What can hang from each mark:
nofe: tazu
kerop: derom mudi nofe rasoki tera
mudi: kerop tazu
derom: kerop
tazu: mudi
patek: derom rasoki
tera: kerop tazu

Every row comes from one small tree of marks. The marks that hang from a mark follow it in brackets, in alphabetical order. Every link used is in the known rows. Which tree was each row made from?
Known rows:
kerop(nofe rasoki): [-0.59  0.32 -0.07 -0.38 -0.28 -0.07  0.12 -0.49 -0.03  0.23 -0.24  0.19
 -0.20 -0.25  0.27 -0.10 -0.25 -0.31]
kerop(mudi): [ 0.09  0.15  0.10  0.10 -0.23 -0.18  0.01 -0.12  0.15 -0.01  0.03  0.02
  0.09  0.10  0.10  0.02 -0.12 -0.10]
tazu(mudi(kerop(derom nofe rasoki))): [-0.12  0.26 -0.19 -0.26 -0.32  0.04  0.03 -0.66  0.04  0.22 -0.24  0.20
 -0.16  0.14  0.56  0.11 -0.29 -0.03]
tera(kerop(rasoki) tazu): [-0.20 -0.29 -0.29  0.14 -0.01  0.01  0.10 -0.30 -0.07 -0.24 -0.30  0.05
 -0.17  0.20 -0.09  0.01 -0.05  0.12]
tazu(mudi(kerop(tera))): [ 0.21  0.02 -0.08 -0.01  0.01 -0.13  0.07 -0.33  0.18  0.06 -0.01  0.13
 -0.08  0.29  0.28  0.10 -0.04  0.24]
patek(derom(kerop) rasoki): [-0.24 -0.01 -0.04 -0.07 -0.02  0.37  0.02 -0.25 -0.26  0.26 -0.24  0.09
 -0.15  0.12  0.10 -0.04 -0.48 -0.11]
kerop(nofe): [-0.36  0.11  0.03 -0.24 -0.13 -0.07  0.09 -0.18  0.04  0.11 -0.14  0.06
 -0.12 -0.11  0.26 -0.01 -0.15 -0.14]
tera(kerop(rasoki) tazu(mudi)): [ 0.01 -0.24 -0.32  0.16 -0.04 -0.03  0.06 -0.37  0.06 -0.31 -0.24  0.07
 -0.13  0.35  0.16 -0.04  0.10  0.26]
mudi(kerop(derom nofe rasoki tera)): [-0.57  0.26 -0.17 -0.47 -0.08 -0.03  0.29 -0.79 -0.05  0.50 -0.46  0.37
 -0.33 -0.17  0.30  0.32 -0.63 -0.18]
derom(kerop(mudi nofe rasoki)): [-0.47  0.14 -0.07 -0.02 -0.49 -0.04  0.25 -0.51 -0.04  0.16 -0.32  0.14
 -0.11  0.09  0.27  0.04 -0.46 -0.41]
tazu(mudi(kerop(derom rasoki tera))): [ 0.05  0.20 -0.20 -0.19 -0.05 -0.02  0.12 -0.59  0.09  0.25 -0.19  0.28
 -0.12  0.09  0.39  0.19 -0.23  0.11]
mudi(kerop): [ 0.04 -0.06 -0.03  0.06 -0.12  0.04 -0.01 -0.34 -0.05  0.03 -0.07  0.01
 -0.11  0.26 -0.05  0.10 -0.18  0.03]
patek(derom): [ 0.09 -0.04  0.00 -0.09  0.03  0.19 -0.04 -0.10 -0.05  0.23  0.05 -0.03
 -0.11 -0.17  0.01  0.01 -0.25 -0.05]
kerop(derom mudi nofe(tazu) rasoki): [-0.74  0.59 -0.10 -0.29 -0.52 -0.12  0.15 -0.63  0.09  0.37 -0.31  0.41
 -0.24 -0.09  0.62  0.24 -0.54 -0.24]
kerop(derom mudi(tazu) nofe rasoki tera): [-0.83  0.65 -0.01 -0.45 -0.33 -0.23  0.34 -0.75  0.29  0.44 -0.50  0.39
 -0.21 -0.30  0.61  0.34 -0.61 -0.29]
derom(kerop(mudi rasoki)): [-0.19  0.04 -0.09  0.18 -0.38  0.01  0.18 -0.36 -0.08  0.06 -0.21  0.10
 -0.03  0.18  0.08  0.07 -0.35 -0.28]
kerop(derom mudi nofe rasoki tera(tazu)): [-0.66  0.49 -0.11 -0.48 -0.06 -0.33  0.38 -0.58  0.22  0.49 -0.53  0.46
 -0.31 -0.28  0.51  0.25 -0.72 -0.13]
kerop(mudi nofe tera): [-0.40  0.32  0.10 -0.27 -0.04 -0.43  0.29 -0.32  0.28  0.26 -0.17  0.24
 -0.12 -0.19  0.38  0.13 -0.36 -0.17]
kerop(derom mudi(tazu) rasoki tera): [-0.46  0.52 -0.05 -0.21 -0.19 -0.15  0.26 -0.57  0.25  0.34 -0.36  0.33
 -0.09 -0.19  0.36  0.34 -0.44 -0.14]
tazu(mudi): [ 0.25  0.07 -0.03  0.03 -0.08 -0.03 -0.06 -0.05  0.16 -0.07  0.09  0.01
  0.06  0.17  0.32 -0.08  0.16  0.16]

Write each row's tree:
[-0.09  0.09 -0.19 -0.14 -0.13 -0.03  0.06 -0.40  0.13  0.07 -0.30  0.15
 -0.30  0.34  0.43  0.03 -0.25  0.24]
tera(tazu(mudi(kerop(derom nofe rasoki))))
[-0.49 -0.01 -0.20 -0.11 -0.03 -0.11  0.39 -0.37  0.06  0.17 -0.42  0.23
 -0.34  0.11  0.34  0.05 -0.35  0.00]
derom(kerop(nofe rasoki tera(tazu(mudi))))
[-0.69  0.31 -0.20 -0.35 -0.13 -0.05  0.27 -0.73 -0.01  0.42 -0.40  0.45
 -0.43 -0.01  0.37  0.37 -0.58 -0.01]
mudi(kerop(derom nofe(tazu) rasoki tera))
[-0.34  0.20 -0.04  0.04 -0.40  0.09  0.00 -0.63  0.09 -0.04 -0.23  0.02
 -0.21  0.36  0.06  0.08 -0.14 -0.02]
mudi(kerop(rasoki) tazu)
[-0.26 -0.13 -0.32 -0.05 -0.11  0.21  0.11 -0.47 -0.22  0.00 -0.34  0.14
 -0.01 -0.15  0.05  0.28 -0.21 -0.19]
tera(kerop(derom rasoki))
[-0.25  0.11  0.01 -0.11  0.04  0.12  0.17 -0.35 -0.12  0.34 -0.27  0.20
 -0.15  0.07  0.16  0.05 -0.62 -0.12]
patek(derom(kerop(mudi tera)) rasoki)
[-0.01  0.10 -0.07 -0.16 -0.07 -0.18  0.12 -0.42  0.21  0.13 -0.11  0.16
 -0.17  0.22  0.43  0.09 -0.13  0.14]
tazu(mudi(kerop(nofe tera)))
[-0.55  0.05 -0.35 -0.10 -0.28  0.12  0.12 -0.60 -0.04  0.00 -0.37  0.26
 -0.18  0.04  0.47  0.29 -0.19 -0.05]
tera(kerop(derom nofe(tazu(mudi)) rasoki))
[-0.78  0.39 -0.09 -0.26 -0.33 -0.12  0.11 -0.44  0.03  0.18 -0.17  0.30
 -0.33 -0.05  0.35 -0.04 -0.19 -0.10]
kerop(nofe(tazu) rasoki)
[-0.49  0.13  0.01 -0.21  0.02  0.05  0.22 -0.41 -0.03  0.36 -0.39  0.22
 -0.30  0.13  0.30  0.01 -0.72 -0.08]
patek(derom(kerop(mudi nofe tera(tazu))) rasoki)
[-0.44  0.13 -0.02 -0.11 -0.28  0.07  0.27 -0.54  0.09  0.35 -0.28  0.13
 -0.27 -0.09  0.28  0.16 -0.62 -0.27]
patek(derom(kerop(mudi(tazu) nofe rasoki tera)))
[-0.55  0.11 -0.10  0.02 -0.50 -0.10  0.14 -0.68  0.13 -0.15 -0.34  0.07
 -0.07  0.11  0.28  0.12 -0.18 -0.30]
tera(kerop(mudi(tazu) nofe rasoki))
[-0.33  0.02 -0.15 -0.06 -0.29  0.22  0.11 -0.42 -0.03  0.28 -0.13  0.13
 -0.31  0.05  0.38  0.06 -0.41 -0.09]
patek(derom(kerop(nofe(tazu(mudi)) rasoki)))
[-0.58  0.36 -0.23 -0.53  0.10 -0.17  0.33 -0.52  0.16  0.46 -0.51  0.44
 -0.36 -0.28  0.62  0.18 -0.47  0.08]
kerop(derom nofe rasoki tera(tazu(mudi)))
[ 0.14 -0.34 -0.31  0.17  0.09  0.11  0.05 -0.15  0.06 -0.26 -0.29  0.01
 -0.07  0.37  0.27  0.25 -0.02  0.36]
tera(kerop(derom) tazu(mudi))
[-0.52  0.14 -0.12 -0.30 -0.04 -0.21  0.27 -0.67  0.06  0.27 -0.38  0.30
 -0.44  0.08  0.17  0.09 -0.44  0.02]
mudi(kerop(nofe rasoki tera(tazu)))
[-0.68  0.23 -0.03 -0.03 -0.37 -0.16  0.40 -0.55  0.17  0.16 -0.42  0.18
 -0.20  0.09  0.34  0.18 -0.45 -0.27]
derom(kerop(mudi(tazu) nofe rasoki tera))
